What can hang from each mark
J_648: J_116 J_125 J_276 J_404 J_461 J_500
J_517: J_648
J_262: J_648
J_292: J_648
J_284: J_262
J_116: J_648
J_306: J_648
J_276: J_648

Each row was made from one small tree. The marks that hang from a mark follow it in brackets, in the order of their numbers. Every link used is in the known rows. Write each row's tree.
Known rows
J_276{J_648{J_116 J_125 J_404 J_461}}: [0.138,-0.659,-0.571,-0.890,0.399,2.230,1.509,0.312,2.122,2.279,5.307,1.511,0.110,-0.021,1.007,-1.630,-4.392,-1.450,-1.583,4.247]
J_276{J_648{J_116 J_125}}: [0.669,-0.954,1.266,-0.649,0.753,2.420,1.139,0.413,0.818,2.817,4.417,1.436,0.138,0.417,-1.008,-0.158,-1.829,-1.113,-0.333,0.762]
J_262{J_648{J_116 J_276}}: [-0.056,-0.892,-0.270,0.218,-0.045,0.144,0.361,-0.211,0.117,0.125,-0.090,1.934,0.887,0.851,1.446,1.505,-2.364,-1.764,-0.170,-2.012]
J_262{J_648{J_404 J_461 J_500}}: [-0.745,-1.630,-4.281,-0.439,-1.792,-1.799,0.176,-0.292,1.172,-0.040,0.470,1.801,1.039,-0.624,1.783,-0.182,-3.468,-1.086,-0.623,1.807]
J_517{J_648{J_125 J_404}}: [0.446,0.005,0.410,-0.421,-1.701,-1.181,1.486,-0.548,3.168,2.825,2.327,1.188,-0.503,-1.543,-0.368,-1.335,-3.598,-0.007,-0.784,2.601]
J_648{J_116 J_500}: [0.262,-0.665,-1.427,0.003,-1.078,1.985,1.429,0.362,0.218,-1.618,1.821,1.380,0.159,-1.562,-1.044,-0.294,-2.676,-0.880,0.216,-0.942]
J_276{J_648{J_116 J_125 J_461 J_500}}: [0.074,-2.298,-2.085,-1.166,-0.521,2.571,1.606,0.641,2.684,4.000,6.124,2.497,0.860,-0.315,-0.327,-1.386,-3.572,-1.403,-0.423,2.258]
J_284{J_262{J_648{J_500}}}: [-0.651,-2.000,-1.538,-0.098,-2.240,-0.070,-0.090,-0.150,2.050,-1.082,-1.615,1.457,1.062,0.249,0.135,1.851,-0.674,-0.374,1.086,-3.489]
J_306{J_648}: [0.167,-0.445,-0.071,0.360,0.166,0.390,1.135,-0.328,1.161,-1.429,-0.613,-0.627,-0.503,0.072,-0.127,0.300,-1.386,1.474,-0.353,-0.288]
J_517{J_648{J_276 J_500}}: [-0.346,-1.506,-1.644,-0.114,-1.638,-0.500,1.749,-0.598,5.342,2.777,0.004,1.754,-0.324,-0.272,-0.392,-0.069,-4.320,-0.528,0.429,-3.273]
J_648{J_116 J_125 J_276}: [0.135,0.103,0.864,0.038,-0.881,1.672,1.829,0.432,1.821,2.597,3.012,2.041,0.580,-0.512,0.916,-0.361,-2.665,-0.945,-0.871,-0.520]
J_262{J_648}: [0.032,-1.081,-0.588,-0.116,-0.192,-1.814,-0.991,-0.311,-1.238,0.492,-0.728,0.933,0.829,0.652,0.622,1.332,0.477,-0.587,0.325,-0.383]
J_262{J_648{J_276 J_404 J_461 J_500}}: [-1.265,-1.603,-4.282,-0.165,-1.739,-1.910,0.793,-0.426,3.322,1.286,-0.671,2.343,1.029,0.102,3.097,0.302,-4.721,-1.543,-0.968,-0.795]
J_116{J_648}: [-0.555,-0.202,-0.526,-0.673,0.606,1.041,-0.189,0.146,2.408,1.388,2.415,0.736,-0.403,0.247,0.736,-0.275,-1.245,-0.134,-0.214,-1.918]
J_284{J_262}: [-0.537,-0.059,0.670,0.094,-0.791,1.637,0.100,0.049,2.319,-1.560,-1.037,-0.400,0.077,0.444,0.253,0.441,0.141,0.430,0.441,-1.582]
J_284{J_262{J_648{J_404 J_500}}}: [-0.821,-1.245,-1.890,0.054,-2.556,-0.300,0.531,-0.404,2.600,-2.677,-2.099,1.104,0.556,-0.549,0.742,1.649,-2.824,-0.577,0.291,-3.117]
J_292{J_648{J_125 J_276 J_500}}: [-0.466,-1.341,-1.370,0.083,-2.120,0.605,1.987,1.256,4.502,5.307,2.381,1.926,0.404,-1.418,1.587,-0.376,-1.970,-1.000,-0.100,-2.472]
J_648{J_116 J_125 J_404 J_461 J_500}: [-0.071,-0.528,-2.819,-0.567,-2.425,1.546,2.218,0.565,2.310,0.819,4.871,2.280,0.728,-2.681,0.955,-2.338,-5.093,-1.066,-1.423,4.126]
J_284{J_262{J_648{J_461}}}: [-0.867,-1.554,-1.513,-0.515,-1.026,0.013,-1.128,-0.104,1.625,0.042,-0.124,0.930,1.556,1.427,2.172,0.472,0.225,-0.293,0.284,1.337]
J_648{J_116 J_276 J_404 J_461 J_500}: [-0.869,-0.400,-3.223,0.067,-1.364,1.843,2.431,0.170,3.862,-0.859,1.767,1.891,0.187,-1.162,2.177,-1.358,-6.593,-1.679,-1.344,0.059]

Write each row's tree
[-1.473,-0.278,-2.625,-0.264,-0.996,0.819,1.881,-0.074,6.193,1.055,1.042,1.863,-0.715,-0.733,1.909,-0.018,-6.078,-0.965,-1.071,-5.456] => J_116{J_648{J_276 J_404 J_500}}
[-0.199,-0.519,0.550,0.325,-0.862,0.094,2.284,-0.141,3.653,2.801,0.751,0.848,0.005,0.234,1.246,0.290,-2.563,1.278,-1.187,-1.366] => J_306{J_648{J_125 J_276}}
[-1.275,-0.727,-1.589,-1.187,-0.458,0.849,0.653,0.498,5.764,6.748,5.139,2.589,0.742,0.658,3.429,-1.671,-2.756,-0.442,-1.456,0.100] => J_116{J_648{J_125 J_276 J_461}}
[-1.319,0.672,-0.854,-0.184,0.274,0.703,1.217,-0.212,5.160,0.968,0.992,1.000,-0.893,0.407,2.584,-0.047,-4.696,-0.712,-1.426,-3.944] => J_116{J_648{J_276 J_404}}
[0.197,-1.289,-1.182,-0.024,-2.077,0.187,2.404,0.112,2.739,1.694,1.996,1.203,0.162,-1.542,-0.668,-0.190,-2.598,1.446,-0.401,-0.582] => J_306{J_648{J_125 J_500}}
[-0.520,-0.879,-1.136,-0.121,-2.251,-0.269,1.864,0.313,3.615,4.223,1.711,2.321,0.642,-0.879,0.667,-0.069,-2.463,-0.393,-0.458,-2.648] => J_648{J_125 J_276 J_500}
[0.358,-0.960,-0.763,-0.493,-0.857,2.126,2.634,0.268,2.458,1.093,4.046,1.958,-0.267,-1.345,-1.035,-0.290,-5.304,-1.504,-0.722,-0.323] => J_276{J_648{J_116 J_125 J_404 J_500}}
[-0.459,0.289,-1.053,-0.222,-1.168,1.477,2.176,0.371,3.382,2.054,3.887,2.051,0.621,-0.884,2.887,-1.871,-5.257,-1.303,-2.140,3.187] => J_648{J_116 J_125 J_276 J_404 J_461}
[-1.101,-1.509,-3.959,-1.196,-0.674,1.174,0.231,0.424,4.311,2.422,4.133,1.857,0.309,-0.306,1.487,-1.504,-2.964,-0.495,-0.275,-0.400] => J_116{J_648{J_461 J_500}}
[0.144,-1.084,-2.330,0.075,-1.634,0.058,1.056,-0.210,-0.392,-2.777,0.378,2.069,0.489,-1.571,0.101,0.844,-4.290,-1.673,-0.232,-0.673] => J_262{J_648{J_116 J_404 J_500}}
[-0.663,-1.196,-2.098,-0.038,-2.825,-2.281,1.559,-0.241,3.039,3.087,0.082,3.023,1.094,-0.885,1.746,1.100,-4.238,-1.191,-0.967,-2.361] => J_262{J_648{J_125 J_276 J_404 J_500}}
[-0.257,0.023,-1.160,0.200,-2.416,1.469,3.267,0.305,3.524,0.938,2.515,2.600,0.175,-2.148,0.915,-0.557,-6.120,-1.325,-1.345,-1.420] => J_648{J_116 J_125 J_276 J_404 J_500}
[0.258,-1.335,-0.370,-1.098,0.725,2.466,0.867,0.579,1.525,3.936,6.014,1.648,0.737,0.666,0.360,-1.426,-2.283,-1.207,-0.765,3.704] => J_276{J_648{J_116 J_125 J_461}}
[-0.442,-1.257,-2.596,-0.485,-2.072,1.791,2.236,0.688,3.744,3.787,4.624,3.122,1.286,-1.140,1.683,-1.633,-4.445,-1.245,-0.975,0.985] => J_648{J_116 J_125 J_276 J_461 J_500}
[-1.303,-0.469,-3.638,-0.038,-1.589,-0.138,1.766,-0.068,4.643,0.835,0.123,1.393,0.163,-0.635,2.529,-1.116,-5.292,-0.972,-1.269,-0.373] => J_648{J_276 J_404 J_461 J_500}
[-0.857,-0.823,-1.845,-0.012,0.126,0.925,0.449,0.952,3.628,3.520,1.385,0.416,0.339,0.551,3.488,-1.213,-1.291,-1.128,-0.487,1.080] => J_292{J_648{J_276 J_461}}
[-0.204,-0.458,-2.030,0.488,-1.400,0.266,2.553,-0.444,2.706,-3.046,-0.971,-0.061,-0.925,-1.592,-0.111,0.062,-4.846,1.055,-0.757,-1.686] => J_306{J_648{J_404 J_500}}
[-0.504,0.460,-0.328,-0.782,-0.711,0.508,0.924,0.238,3.529,2.775,3.962,1.487,-0.456,-1.204,1.417,-0.990,-3.112,-0.169,-1.453,-0.080] => J_116{J_648{J_125 J_404}}
[-1.854,-0.743,-4.285,-0.696,-0.973,0.893,1.601,0.059,6.995,2.127,2.498,2.126,-0.208,-0.338,3.309,-1.307,-6.468,-1.042,-1.529,-2.283] => J_116{J_648{J_276 J_404 J_461 J_500}}
[-0.587,-1.506,-3.187,0.054,-0.933,2.983,1.877,1.331,3.993,1.910,3.344,1.826,0.548,-0.999,2.510,-1.501,-3.882,-2.049,-0.208,0.352] => J_292{J_648{J_116 J_276 J_461 J_500}}
[-0.311,-0.752,-0.907,-0.978,0.253,0.280,0.849,0.080,3.064,3.910,3.674,0.907,0.151,0.564,1.320,-1.302,-3.069,-0.676,-1.469,3.683] => J_276{J_648{J_125 J_404 J_461}}
[-0.898,-1.235,-3.491,-0.350,-1.961,-0.735,2.060,-0.702,6.600,2.347,0.814,1.734,-0.250,-0.705,1.537,-1.627,-6.736,-0.891,-0.887,0.305] => J_517{J_648{J_276 J_404 J_461 J_500}}
[-0.915,-0.310,-2.639,-0.548,-0.945,0.852,1.215,0.034,4.168,-0.257,2.025,1.319,-0.857,-1.433,0.666,-0.481,-4.667,-0.514,-0.659,-3.105] => J_116{J_648{J_404 J_500}}
